Every row comes from one small tree of marks. The marks that hang from a mark follow it in brackets, in the order of their numbers. Every link used is in the known rows. Which tree was each row made from?
Known rows
Z_630{Z_23{Z_328}}: [-0.01  0.07 -0.06 -0.21 -0.12  0.03  0.17  0.10  0.19  0.06  0.00 -0.04
 -0.02  0.11  0.17 -0.03 -0.07  0.12  0.05 -0.07 -0.11]
Z_630{Z_23{Z_328{Z_166}}}: [ 0.02  0.06 -0.04 -0.25 -0.12  0.00  0.19  0.08  0.16  0.06  0.01 -0.05
 -0.05  0.12  0.17 -0.02 -0.07  0.08  0.12 -0.05 -0.12]
Z_328{Z_23 Z_166 Z_237 Z_928}: [ 0.22 -0.19  0.03 -0.32 -0.06 -0.13  0.13  0.06  0.19  0.15 -0.23 -0.11
 -0.20  0.26  0.11  0.14 -0.04  0.24  0.04  0.06  0.02]
Z_23{Z_328{Z_166 Z_237 Z_928} Z_630}: [ 0.21 -0.14 -0.05 -0.30 -0.08 -0.11  0.26  0.08  0.10  0.12 -0.17 -0.09
 -0.07  0.33  0.18  0.04  0.03  0.02  0.20  0.04 -0.03]
Z_166{Z_328{Z_23 Z_237}}: [ 0.00 -0.13 -0.01 -0.23 -0.05  0.09  0.15  0.07  0.75  0.09 -0.11 -0.06
 -0.10  0.12  0.12  0.04 -0.13  0.17  0.01  0.00 -0.07]
Z_928{Z_328}: [-0.08 -0.01 -0.06 -0.31 -0.07  0.03  0.22  0.05  0.41  0.16  0.10 -0.04
 -0.07  0.12  0.13  0.05  0.01 -0.09  0.03 -0.07 -0.05]
Z_990{Z_324{Z_166{Z_328{Z_928}}}}: [ 0.00  0.02 -0.12 -0.21 -0.06  0.19  0.11  0.09  0.51  0.20  0.08 -0.01
 -0.05  0.16  0.16 -0.03 -0.15  0.06  0.09  0.05 -0.12]
Z_166{Z_328{Z_23{Z_630} Z_928}}: [ 0.07 -0.10 -0.07 -0.12 -0.07 -0.10  0.22  0.06  0.84  0.12  0.00 -0.05
 -0.12  0.16  0.10  0.11 -0.08  0.06  0.11  0.08 -0.08]
Z_324{Z_166{Z_328{Z_23}}}: [-0.07 -0.11 -0.07 -0.22 -0.09  0.07  0.20  0.02  0.66  0.06  0.11 -0.11
 -0.05  0.17  0.14 -0.02 -0.13  0.19  0.10  0.02 -0.11]
Z_166{Z_328{Z_23 Z_237{Z_324 Z_630} Z_928}}: [ 0.06 -0.09 -0.02 -0.20 -0.06  0.13  0.20  0.10  0.84  0.13 -0.07  0.01
 -0.15  0.18  0.05  0.13 -0.17  0.11 -0.04  0.12 -0.05]
Z_324{Z_166{Z_328{Z_23 Z_237{Z_630} Z_928}}}: [ 0.02 -0.13 -0.06 -0.24 -0.07  0.10  0.19  0.04  0.67  0.09  0.04 -0.09
 -0.07  0.22  0.12  0.05 -0.16  0.25  0.07  0.07 -0.08]
Z_324{Z_166}: [-0.07 -0.08 -0.09 -0.24 -0.10  0.08  0.18  0.03  0.19  0.09  0.04 -0.14
 -0.02  0.19  0.15 -0.04 -0.06  0.13  0.05  0.00 -0.09]
Z_928{Z_328{Z_23{Z_630} Z_166}}: [-0.02 -0.13  0.01 -0.33 -0.06 -0.17  0.24  0.01  0.45  0.11  0.19 -0.05
 -0.12  0.13  0.14  0.08  0.02 -0.08  0.17 -0.04 -0.06]
Z_166{Z_328{Z_23{Z_630} Z_237{Z_324} Z_928}}: [ 0.13 -0.14 -0.03 -0.19 -0.07 -0.01  0.20  0.10  0.67  0.13 -0.09 -0.04
 -0.14  0.19  0.09  0.09 -0.11  0.11  0.04  0.11 -0.03]
Z_990{Z_324}: [-0.03  0.02 -0.09 -0.19 -0.06  0.16  0.07  0.11  0.29  0.21 -0.01  0.01
 -0.05  0.10  0.15 -0.03 -0.10 -0.04 -0.02 -0.01 -0.10]
Z_23{Z_328 Z_630}: [ 0.02 -0.10 -0.07 -0.19 -0.10 -0.06  0.27  0.07  0.27  0.07 -0.03 -0.07
  0.00  0.23  0.18 -0.04  0.01 -0.08  0.11 -0.04 -0.09]
Z_328{Z_23 Z_166 Z_237{Z_324 Z_630} Z_928}: [ 0.18 -0.18  0.07 -0.32 -0.07  0.02  0.19  0.09  0.30  0.15 -0.12 -0.02
 -0.23  0.27  0.04  0.20 -0.14  0.10 -0.03  0.16  0.01]
Z_237{Z_328{Z_166} Z_630{Z_23}}: [-0.07  0.12 -0.02 -0.27 -0.07  0.14  0.23  0.08  0.34  0.06  0.20  0.09
 -0.09  0.11  0.04  0.15 -0.11  0.06  0.04  0.05 -0.19]
Z_166{Z_328{Z_23 Z_237{Z_324} Z_928}}: [ 0.09 -0.10 -0.03 -0.22 -0.07  0.09  0.19  0.11  0.73  0.14 -0.12 -0.03
 -0.15  0.18  0.08  0.08 -0.12  0.14 -0.03  0.10 -0.03]
Z_23{Z_328{Z_237}}: [ 0.01 -0.05 -0.05 -0.29 -0.08  0.19  0.19  0.09  0.25  0.10 -0.22 -0.09
 -0.02  0.24  0.18 -0.06 -0.04  0.10 -0.03 -0.09 -0.04]

Write each row's tree
[-0.07  0.14  0.01 -0.28 -0.10  0.25  0.28  0.13  0.23  0.07  0.25  0.15
 -0.14  0.12  0.00  0.12 -0.14 -0.05 -0.03  0.14 -0.17]
Z_237{Z_324 Z_328{Z_166} Z_630{Z_23}}
[ 0.00 -0.03  0.02 -0.41 -0.06  0.10  0.23  0.07  0.28  0.15  0.11  0.01
 -0.12  0.15  0.10  0.10 -0.07 -0.07  0.07  0.01 -0.04]
Z_928{Z_328{Z_166 Z_237{Z_324 Z_630{Z_23}}}}
[ 0.00 -0.10 -0.05 -0.20 -0.12  0.08  0.26  0.09  0.39  0.11  0.10 -0.04
 -0.11  0.20  0.09  0.00 -0.10  0.00  0.03  0.13 -0.07]
Z_237{Z_324{Z_166{Z_328{Z_23{Z_630} Z_928}}}}
[-0.01  0.16 -0.08 -0.20 -0.08  0.12  0.22  0.11  0.40  0.10  0.14  0.10
 -0.09  0.14  0.02  0.18 -0.10  0.14 -0.05  0.07 -0.15]
Z_237{Z_328{Z_928} Z_630{Z_23}}
[-0.01 -0.04  0.01 -0.40 -0.05  0.04  0.22  0.04  0.33  0.14  0.09 -0.01
 -0.10  0.14  0.12  0.11 -0.07 -0.01  0.11 -0.03 -0.05]
Z_928{Z_328{Z_166 Z_237{Z_630{Z_23}}}}
[ 0.12 -0.04 -0.03 -0.32 -0.07  0.15  0.25  0.08  0.34  0.13 -0.18 -0.04
 -0.10  0.32  0.13  0.08 -0.06  0.02  0.06  0.02 -0.04]
Z_23{Z_328{Z_166 Z_237{Z_630} Z_928}}
[ 0.12 -0.17 -0.05 -0.12 -0.09 -0.27  0.17  0.06  0.36  0.13 -0.04 -0.09
 -0.13  0.20  0.10  0.12 -0.01  0.11  0.02  0.05 -0.03]
Z_328{Z_23{Z_630} Z_928}
[ 0.22 -0.08 -0.01 -0.36 -0.08  0.06  0.19  0.11 -0.08  0.21 -0.25 -0.07
 -0.19  0.29  0.09  0.12 -0.02  0.04  0.04  0.14  0.03]
Z_328{Z_166 Z_237{Z_324} Z_928}
[ 0.03 -0.05 -0.09 -0.24 -0.08  0.11  0.20  0.06  0.52  0.10  0.03 -0.09
 -0.04  0.21  0.13  0.05 -0.15  0.24  0.10  0.08 -0.09]
Z_324{Z_166{Z_328{Z_237{Z_630{Z_23}} Z_928}}}
[ 0.03 -0.18  0.03 -0.38 -0.04 -0.15  0.20  0.03  0.35  0.11  0.09 -0.06
 -0.12  0.16  0.15  0.08  0.00  0.03  0.14 -0.05 -0.02]
Z_928{Z_328{Z_23{Z_630} Z_166 Z_237}}
[-0.07 -0.14  0.03 -0.34 -0.07  0.10  0.21  0.06  0.48  0.11  0.16 -0.01
 -0.10  0.15  0.10  0.06 -0.10  0.06 -0.05 -0.02 -0.02]
Z_928{Z_328{Z_23 Z_237{Z_324{Z_166} Z_630}}}
[ 0.14 -0.05 -0.04 -0.27 -0.10  0.13  0.17  0.13  0.09  0.17 -0.09 -0.02
 -0.11  0.25  0.07  0.12 -0.16  0.20 -0.08  0.14 -0.01]
Z_328{Z_237{Z_324{Z_166} Z_630{Z_23}} Z_928}
[ 0.18 -0.19 -0.01 -0.21 -0.08 -0.31  0.21  0.03  0.28  0.12 -0.03 -0.10
 -0.19  0.23  0.11  0.16  0.00  0.03  0.17  0.10 -0.04]
Z_328{Z_23{Z_630} Z_166 Z_928}
[ 0.26 -0.24  0.05 -0.31 -0.08 -0.20  0.19  0.09  0.02  0.14 -0.15 -0.08
 -0.21  0.27  0.09  0.14 -0.03  0.12  0.08  0.15  0.03]
Z_328{Z_23{Z_630} Z_166 Z_237{Z_324} Z_928}
[-0.04 -0.05 -0.07 -0.22 -0.05  0.22  0.09  0.08  0.60  0.16  0.12  0.00
 -0.05  0.13  0.15 -0.03 -0.21  0.10  0.03  0.03 -0.13]
Z_990{Z_324{Z_166{Z_328{Z_23 Z_237{Z_630}}}}}
[ 0.06  0.09 -0.07 -0.31 -0.07  0.05  0.24  0.08  0.21  0.15 -0.03  0.00
 -0.14  0.22  0.07  0.12  0.06  0.08  0.05  0.06 -0.10]
Z_237{Z_328{Z_166 Z_928}}
[ 0.03  0.00 -0.11 -0.24 -0.06  0.20  0.09  0.09  0.47  0.20  0.03 -0.02
 -0.05  0.17  0.16 -0.04 -0.15  0.12  0.08  0.04 -0.10]
Z_990{Z_324{Z_166{Z_328{Z_237 Z_928}}}}
[ 0.00 -0.17  0.00 -0.32 -0.05 -0.10  0.18  0.05  0.37  0.11  0.07 -0.06
 -0.08  0.13  0.15  0.05  0.00  0.08  0.03 -0.08 -0.01]
Z_928{Z_328{Z_23{Z_630} Z_237}}
[ 0.12 -0.19  0.01 -0.24 -0.09  0.09  0.16  0.10  0.35  0.13 -0.06 -0.04
 -0.16  0.26  0.05  0.13 -0.16  0.24 -0.14  0.12  0.02]
Z_328{Z_23 Z_237{Z_324{Z_166} Z_630} Z_928}
[-0.05 -0.14 -0.04 -0.25 -0.07  0.14  0.18  0.03  0.67  0.06  0.07 -0.10
 -0.05  0.18  0.13  0.01 -0.17  0.22  0.06  0.03 -0.10]
Z_324{Z_166{Z_328{Z_23 Z_237{Z_630}}}}
[-0.03 -0.07 -0.03 -0.29 -0.10  0.31  0.24  0.10  0.31  0.09 -0.07 -0.03
 -0.03  0.26  0.14 -0.04 -0.11  0.05 -0.06 -0.02 -0.06]
Z_23{Z_328{Z_237{Z_324{Z_166} Z_630}}}
[ 0.01 -0.07 -0.01 -0.26 -0.07  0.12  0.12  0.09  0.16  0.11 -0.13 -0.05
 -0.04  0.14  0.11  0.07 -0.15  0.18 -0.08 -0.01 -0.06]
Z_328{Z_237{Z_630{Z_23}}}
[ 0.03 -0.18  0.05 -0.38 -0.06 -0.09  0.22  0.06  0.28  0.12  0.10 -0.03
 -0.14  0.16  0.13  0.06 -0.01 -0.02  0.10 -0.01 -0.01]
Z_928{Z_328{Z_23{Z_630} Z_166 Z_237{Z_324}}}
